What can hang from each mark
zuzavu: bazotu domon zozuk
rasape: bazotu domon fofar
somos: domon
fofar: rasape somos
domon: rasape somos zuzavu
bazotu: rasape zuzavu

Each row was made from one small tree. The marks that hang from a mark follow it in brackets, in alphabetical order. Every link used is in the known rows. Write each row's tree.
(in the rows, 128 means zero)
Known rows
zuzavu[bazotu domon[rasape somos] zozuk]: [ 63 138 161 171 198 210  52 126 101 117 147  88 118 114 103 117 137 160
  93  92 130 185]
domon[rasape[fofar]]: [107 112 152  93 121 124 121 122 112 137  93  99  88 132 136 137 151 125
 104 104  82 146]
fofar[rasape somos]: [171 144 119  95 104 149 127 180 143 184 137 144 106 117 133 102 136  90
 112 200 126 122]
zuzavu[bazotu domon]: [ 92 115 100 141 168 206  61  98 119 126 149 146 162 149 147 129 141 103
  80 130  99 131]
fofar[rasape[bazotu]]: [144 150 116  79  65  89  63 116 148 147 116 170 153 153 156 122 153  88
 122 163 128 159]
domon[somos zuzavu[zozuk]]: [146 153 133 141 177 113 145 167 141 132 137  94 122  82 115 120 100 164
 146 131 146 105]
bazotu[rasape[domon[somos] fofar]]: [132  65 156 168  86  94 136 142 145  98 128  85 123 145 108 126 121 114
 185  98 118 121]
somos[domon[rasape]]: [116 157 111 137 181 142 108  80  92 159 130 102  72 106 118 123 108 105
 112 143 114 180]
zuzavu[domon[somos]]: [115 101 120 168 174 184 105 137 137 142 147  92 148 113 126 107 126  97
 130 111  99 131]
domon[rasape somos]: [116 136 159 134 169 143 125 138 141 154 145  76  80 110 114 116 137 136
 137 115 135 165]
bazotu[rasape zuzavu[domon]]: [ 95 111 109 181 165 170 128 120  75 127 173 141 157 149 102 117 132  53
 138 174  79 148]
domon[zuzavu]: [160 143 108  96 158 117 148 127 136 144 139 142 132 100 134 129 119 129
 116 154 121  96]
bazotu[rasape[domon]]: [124  98 128 131 118 118 117 128 134 143 164 136 120 140 112 125 101  89
 166 156 123 135]
rasape[bazotu fofar]: [124 102 129  85  66  85 106 116 136 132  76 150 158 177 174 149 152 101
 128 107  89 127]
zuzavu[bazotu domon[rasape[fofar]] zozuk]: [ 59 120 154 139 150 189  59 110  79 109  86 117 123 144 138 145 155 154
  67  88  77 166]
somos[domon[rasape[bazotu] zuzavu[zozuk]]]: [110 197 118 114 155  89 115  73  87 155  94 146 103 112 118 131 115 163
 115 116 141 159]
rasape[bazotu domon]: [120 104 120  94  68  92 103 106 179 149 117 168 164 167 171 142 113  94
 152 120 140 127]
fofar[rasape[domon[zuzavu]] somos]: [195 131 121  93  82 131 167 171 175 148 152 170 129 102 127 111 111 129
 118 171 169  72]
bazotu[rasape[fofar[somos]]]: [146 100 142 118 107 130 156 177  96 168 107 113 103 143 112 123 146 105
 150 164  89  95]
zuzavu[bazotu domon zozuk]: [ 78 125 112 146 173 203  46 119 102 125 135 129 163 130 145 131 115 121
  88 143  96 154]
somos[domon[rasape[fofar]]]: [111 128 128 129 132 123 127  82  86 139  85  91  81 121 135 139 123 112
  99 115  81 158]
rasape[domon[somos zuzavu]]: [158 111 134 140 132 107 168 135 190 108 165 106 142  96 130 127  97 142
 159  94 169  88]
zuzavu[domon[rasape]]: [ 90 118 139 119 189 190  97 111 100 168 133 116 105 118 118 113 143 101
  90 123  85 162]
bazotu[zuzavu[zozuk]]: [108 149 109 138 138 137 147 155 117 142 138 121 132 134 142 136 103  81
 135 195 105 167]

Write each row's tree
[ 87 112 106 156 176 186  42  98  77 113 169 147 155 151 106 121 141 105
 113 144  96 141]
zuzavu[bazotu[rasape] domon]
[147 172  83 144 179 119 136 109  98 145 127 117 116  80 128 132  76 143
 122 175 122 120]
somos[domon[zuzavu[zozuk]]]
[140 110 116 108  44 115 202 157 138 152  80 173 164 191 171 143 162  82
 136 141 106 111]
rasape[bazotu[zuzavu] fofar[somos]]
[135 171 111 123 192 121 148  78  90 141 137 122  83  81 113 122 110 144
 104 139 132 139]
somos[domon[rasape zuzavu]]
[ 92 125 146  99  67  91 160 100 114 121  76 155 130 186 160 155 175  99
 113 101 104 165]
domon[rasape[bazotu[zuzavu] fofar]]
[142 109 127 139  97 127 210 179  96 146 124 129 120 164 117 124 148  75
 155 175  93 104]
bazotu[rasape[fofar[somos]] zuzavu]
[134 107 134  99  45  59 150 119 155 119  70 167 176 151 169 159 123 155
 140  84 124  90]
rasape[bazotu domon[zuzavu[zozuk]] fofar]
[148 122  84 134  68 107 200 115 111 144  80 170 157 184 175 149 130  72
 133 140 108 134]
rasape[bazotu[zuzavu] fofar[somos[domon]]]
[161 158 108  96  60 121 160 158 152 161 132 188 152 169 152 116 156  67
 122 188 150 147]
fofar[rasape[bazotu[zuzavu]] somos]
[105 124 128 157 106  98 145 156  74 109 114 113 126 149 118 139 124  85
 153 176  78 161]
bazotu[rasape[fofar] zuzavu[zozuk]]
[151  80 153 157 100  69 169 135 144  71 137  98 134 116 100 134 122 152
 180  85 146  79]
bazotu[rasape[domon[somos zuzavu] fofar]]
[116  69 155 170  79 110 101 123 141  50 141 102 144 168 114 143 136 137
 163  83 143 126]
zuzavu[bazotu[rasape[domon[somos] fofar]]]
[179 154 133 105  86 132 168 190 162 155 136 155 123  94 121 112  96 142
 118 190 170  90]
fofar[rasape[domon[zuzavu[zozuk]]] somos]
[129 179 109 106 152  85 124  55 104 149 110 159 113 110 126 129 130 153
 115 100 142 138]
somos[domon[rasape[bazotu] zuzavu]]
[125 164 116 114 157 139  94 131 123 106 146 139 142 115 137 136 114 173
 101 153 138 112]
domon[zuzavu[bazotu zozuk]]
[118 128 159 127 146 126 135 114 135  70 115  97 105 113 120 142 173 203
 106  65 143 114]
domon[rasape[fofar] somos zuzavu[bazotu]]
[146 144 119 135 166 131 121 123 158  79 168 124 144 108 127 129 133 173
 126 110 171  99]
domon[somos zuzavu[bazotu]]
[ 81 121 135 205 186 179  40 131  86  95 162  97 139 128  85 111 131 138
 143 120 122 151]
zuzavu[bazotu[rasape] domon[somos] zozuk]
[180 154  82 125 178 139 195 132 117 169 138 138 109  90 128 116  95 128
 121 175 131  84]
fofar[somos[domon[zuzavu]]]
[103 181 148 105 175 152  97 116 103 126 140 126  97 107 114 135 134 201
  84 134 147 138]
domon[rasape zuzavu[bazotu zozuk]]
[139 141 127 153 169 126 107 117 115  71 184 112 132 115  79 123 143 174
 151 123 173 111]
domon[somos zuzavu[bazotu[rasape]]]
[146  67 150 130  70 127 173 171 134 154 116 126 121 155 119 129 119  97
 163 140 109  88]
bazotu[rasape[domon fofar[somos]]]
[126 135 134 150 136 131 122 137 168  77 154 115 152 110 125 141  95 186
 137  93 188 109]
rasape[domon[somos zuzavu[bazotu zozuk]]]
[142  92 139 141  88 111 151 114 179  37 128 119 165 138 145 152 125 175
 129  62 166  85]
rasape[domon[somos zuzavu[bazotu]] fofar]
[140 129 153  58 100 103 193 134 128 173  78 166 111 144 139 137 176 174
 109  91 126  74]
domon[rasape[bazotu fofar[somos]] zuzavu]
[128 119 162  95 125 159 171 167 121 179  86 112  75 132 136 130 154 126
 107 132  89 119]
domon[rasape[fofar[somos]]]
[199 174  76 127 134 130 166 133 120 146 136 150 108  82 116 103 111 121
 102 197 150  97]
fofar[rasape somos[domon[zuzavu]]]
[132 139 127 100  88  79 119 123 167 139 113 170 166 135 154 142 100 146
 149 120 156 109]
rasape[bazotu domon[zuzavu[zozuk]]]
[170 129 128 108  60  58 127 120 201  91 136 167 174 126 135 121 134 143
 147  91 197 109]
fofar[rasape[bazotu domon[somos zuzavu]]]
[ 94 117 154 157 197 185 109 123 123 148 140  84 106 107 107 105 137 119
 114  90 116 168]
zuzavu[domon[rasape somos]]
[115  93 139 170 120 130  88 119 149  80 181 108 137 146 101 126 115 132
 175 108 169 133]
zuzavu[bazotu[rasape[domon[somos]]]]
[146 128 140 149 137 100 157 160 176 120 144  95 134  87 124 127  83 160
 160 117 167 110]
rasape[domon[somos zuzavu[zozuk]]]
[107 141 159 113 123 103 104 113 149 157 118 114 105 138 124 124 154 139
 144  81 151 172]
domon[rasape[bazotu] somos]
